Known rows, with every step that occurs
gaku -> rula -> durem: [-2.004  3.216  0.417  0.023 -1.491  1.584 -1.752 -2.609 -1.345 -1.812
 -1.532  1.849  1.171 -0.138 -1.868  1.969 -0.963 -1.957  0.392  3.641
  0.841]
betu -> sepok: [-0.979  3.219 -1.187 -0.450 -0.864  1.781 -0.632 -0.384 -1.840  1.715
 -1.884  3.027 -0.706 -0.093  0.171  2.937  0.145 -1.651 -0.918  3.039
  0.700]
rego -> gaku -> rula: [-0.573  1.884 -0.648 -1.630 -1.252  1.228 -2.742 -2.850 -1.587  2.976
 -1.946  3.302  2.716  1.755 -2.243 -0.714 -0.369 -2.140  0.554  2.590
  1.679]
rego -> gaku -> rula -> durem -> betu -> sepok: [-0.382  3.479  0.005 -2.244 -1.808  1.035 -0.114 -5.613 -1.499 -0.732
 -1.015 -1.407  1.038 -0.200 -0.407  1.255 -0.452 -2.009 -0.017  2.000
  1.918]
gaku -> betu -> sepok: [ 0.268  3.123 -0.107 -0.352 -1.491  1.168  1.486 -2.050 -1.716 -0.741
 -2.355  0.437  0.350  0.485 -3.133  3.685 -0.238 -0.910 -0.552  2.588
  2.074]
gaku -> rula -> durem -> betu -> sepok: [-0.188  4.373  0.661 -1.310 -1.618  0.800  0.660 -4.891 -1.273 -3.379
 -0.820 -0.391 -0.636 -0.443 -1.710  1.886  0.023 -2.160 -0.305  2.991
  0.784]
rula -> gaku -> betu: [ 0.131  2.024 -0.781 -0.644 -2.715  0.915  1.100 -3.393 -0.597 -2.363
 -1.667  2.151  0.649  0.691 -2.425  5.745 -0.976 -0.008 -0.204  2.983
  3.214]
durem -> rula: [ 0.990  2.744 -1.645 -2.515 -0.987  2.457 -0.492 -0.837 -2.396  0.487
 -1.425  5.894  0.366  0.719 -0.211  2.840 -0.196 -3.621 -0.329  3.653
  0.572]
rego -> gaku -> betu -> durem: [ 0.963  2.533 -1.674 -2.832 -3.153  1.519  0.154 -1.263 -1.384  3.391
 -2.120 -2.009  1.498  0.906 -2.044  2.178 -1.318 -0.612  0.431  2.700
  5.591]
rula -> gaku: [-0.957  1.856 -1.716 -0.587 -2.016  1.608 -0.845 -1.734 -0.901  0.523
 -1.172  5.082  0.001 -0.050  1.122  5.089 -0.558 -0.790 -0.494  3.593
  1.532]
rula -> gaku -> betu -> durem: [-0.452  2.837 -1.761 -2.081 -3.599  1.499  1.403 -2.069 -0.852 -0.684
 -1.515  0.208  0.179  0.608 -1.007  5.148 -1.305  0.856  0.165  3.249
  4.860]
sepok -> betu: [-0.361  1.891  0.174 -1.684 -0.391  1.406 -1.768  1.341 -1.265  0.797
 -1.238  3.982  1.713 -0.533 -0.231  1.453  0.808 -0.820 -0.673  3.683
  0.964]
durem -> betu: [ 2.423  2.703 -0.324 -2.625 -1.606  0.017  0.091 -2.079 -1.035  1.146
 -0.835  3.065 -2.191  0.452 -0.863  3.949  0.568 -3.383 -0.476  3.890
  1.669]
sepok -> betu -> durem -> rula -> gaku -> rego: [-0.726  2.332 -1.574 -3.925 -2.035  3.293  0.389 -2.140 -1.109  0.219
 -2.076  2.739  0.198  0.697  4.497  1.499  0.700 -0.553 -0.132  3.639
  3.956]
sepok -> rula -> durem: [-1.008  3.415 -0.068 -0.013 -1.433  1.210 -1.814 -0.148 -0.966 -0.909
 -1.070 -0.041  3.170 -1.438 -1.128  4.191 -0.461 -1.755 -0.272  3.144
 -0.056]
rego -> gaku -> rula -> durem: [-1.503  2.388 -0.316 -0.718 -1.698  1.889 -2.533 -3.604 -1.378  0.762
 -1.485  0.381  2.984  0.106 -1.147  1.001 -1.311 -1.949  0.630  2.763
  1.814]
rula -> gaku -> rego: [-0.674  1.267 -0.548  0.146 -1.881  1.817 -1.196 -3.841 -0.224  1.844
 -2.572  3.234 -2.560  1.090  1.859  3.977  0.281 -1.913 -0.308  3.893
  3.336]
rula -> durem -> betu -> gaku: [ 2.301  3.754  0.264 -2.648 -1.675  0.839  1.297 -4.990 -0.409 -1.018
 -0.037 -0.080 -0.428 -1.149  0.476  5.313 -1.754 -1.906 -0.708  4.233
  0.696]
rego -> gaku: [ 0.300  1.563 -1.403 -1.534 -1.365  1.657 -2.457 -0.988 -1.352  4.701
 -1.575  2.862  1.304  0.484  0.585  2.663 -0.443 -2.530 -0.154  3.039
  2.316]

Rows
[-0.737  3.160  0.142 -0.561 -2.070  1.066  0.813 -2.482 -1.133 -0.768
 -1.946 -4.815  5.514 -1.044 -2.735  3.363 -1.070  0.086 -0.244  0.848
  1.976]	rego -> gaku -> betu -> sepok -> rula -> durem
[ 0.813  1.869  1.663 -1.347  0.389  1.873 -0.067 -3.036  0.051  1.582
 -2.542  1.970  0.989  0.515  0.546 -0.042 -0.047 -0.440 -0.680  4.100
  0.675]	sepok -> betu -> gaku -> rego
[ 0.568  2.705  0.300 -2.609 -2.090  0.695 -0.921 -5.584 -0.739 -0.513
 -0.693 -0.658  1.335  0.224 -1.300  1.781 -0.698 -2.879  0.533  2.808
  2.460]	rego -> gaku -> rula -> durem -> betu
[-0.923  3.444 -3.529 -3.703 -2.923  3.077  0.593 -1.202 -2.075  0.968
 -1.129  4.434  0.300  0.563  2.931  4.178 -0.883 -1.144 -0.138  3.622
  3.236]	betu -> durem -> rula -> gaku
[ 1.255  1.526 -0.661 -1.692 -2.226  0.956 -0.372 -2.465 -1.134  2.067
 -1.933  0.032  2.102  1.025 -3.054  3.215 -0.919 -1.507  0.210  2.362
  3.627]	rego -> gaku -> betu
[-0.720  2.902 -1.030 -2.876 -1.402  1.892 -1.406  2.204 -1.524  1.834
 -1.015  1.704  1.317 -0.752  0.626  0.787  0.373 -0.088 -0.320  3.984
  2.264]	sepok -> betu -> durem
[ 0.023  3.533  0.329 -0.588 -1.192  0.177  1.478 -0.771 -1.251 -1.205
 -2.701 -0.519  3.144  0.587 -4.915  2.668  0.223 -0.536 -0.543  1.504
  0.507]	gaku -> betu -> sepok -> rula
[ 0.118  3.960 -0.397 -1.251 -1.766  1.250  0.737 -3.436 -1.260 -1.793
 -0.569 -1.021 -1.683 -1.842  0.742  5.134 -0.046 -2.358 -0.951  3.430
  1.392]	rula -> durem -> betu -> sepok
[-1.044  4.137  0.716  0.312 -1.780  0.961  1.405 -1.736 -1.059 -3.466
 -1.679 -3.754  3.479 -1.283 -3.957  4.326 -0.721  0.054 -0.490  1.710
  1.112]	gaku -> betu -> sepok -> rula -> durem
[ 2.032  3.134  1.400 -1.530 -1.430  1.289  1.358 -6.868  0.556 -0.063
 -1.573 -2.289 -3.119 -0.248  1.189  4.450 -0.904 -2.733 -0.511  4.600
  1.615]	rula -> durem -> betu -> gaku -> rego
[-0.078  3.347 -1.679 -4.696 -1.266  2.988 -0.305  1.532 -2.432  0.377
 -0.885  3.268  1.979 -0.043  1.899  0.644  0.248 -1.134 -0.234  3.798
  2.234]	sepok -> betu -> durem -> rula
[-1.441  3.339  1.703 -1.638 -0.052  2.027 -0.356 -3.641 -0.806 -3.326
 -0.986  1.377  4.941 -0.916 -1.819 -0.231 -1.649  1.319 -0.152  3.574
 -1.121]	sepok -> betu -> gaku -> rula -> durem
[ 0.487  2.395  0.518 -2.502  0.117  1.729 -0.348 -0.837 -0.804  0.676
 -1.133  4.015  3.293 -0.483  0.271  1.267 -0.768  0.618 -0.858  3.850
 -0.672]	sepok -> betu -> gaku
[ 0.139  2.346 -2.544 -2.492 -1.904  2.694  0.382 -2.598 -1.979 -0.816
 -1.023  6.810  0.971  0.533  2.502  4.898 -0.671 -2.251 -0.372  3.359
  1.051]	durem -> rula -> gaku
[ 2.208  3.511  1.735 -1.607 -1.184  0.501  1.119 -5.884  1.006 -0.502
 -1.617 -2.837  0.287 -0.120 -0.186  2.967 -0.341 -2.904 -0.425  3.689
  0.015]	sepok -> rula -> durem -> betu -> gaku -> rego
[ 3.433  2.527  1.285 -2.458 -0.801  0.554  0.983 -5.952  0.353  2.651
 -2.165  0.887 -3.068  1.618  0.091  2.513 -0.250 -3.515 -0.594  4.395
  1.454]	durem -> betu -> gaku -> rego
[ 0.698  2.695  0.083 -1.460 -1.723 -0.031  1.462 -4.564  0.141  0.458
 -2.463  0.777 -0.885  0.816  1.271  3.290  1.666 -2.186 -1.006  2.244
  1.613]	durem -> betu -> sepok -> rula -> gaku -> rego
[-0.954  2.962 -2.528 -4.974 -2.003  3.146  0.495 -0.017 -2.025 -0.495
 -0.799  4.512  2.462 -0.384  3.315  2.609 -0.089  0.384 -0.361  3.492
  2.773]	sepok -> betu -> durem -> rula -> gaku
[ 0.570  3.335 -0.907 -2.032 -2.690  1.140  0.636 -0.576 -1.275  0.799
 -2.037 -0.841 -0.378  0.748 -3.176  3.129 -0.807 -0.642  0.272  3.524
  4.584]	gaku -> betu -> durem
[ 1.712  3.871  0.044 -2.090 -0.805 -0.552  0.863 -1.272 -1.118  0.418
 -1.307  1.189  0.621  0.053 -2.083  2.338  1.176 -2.525 -1.008  2.147
 -0.357]	durem -> betu -> sepok -> rula
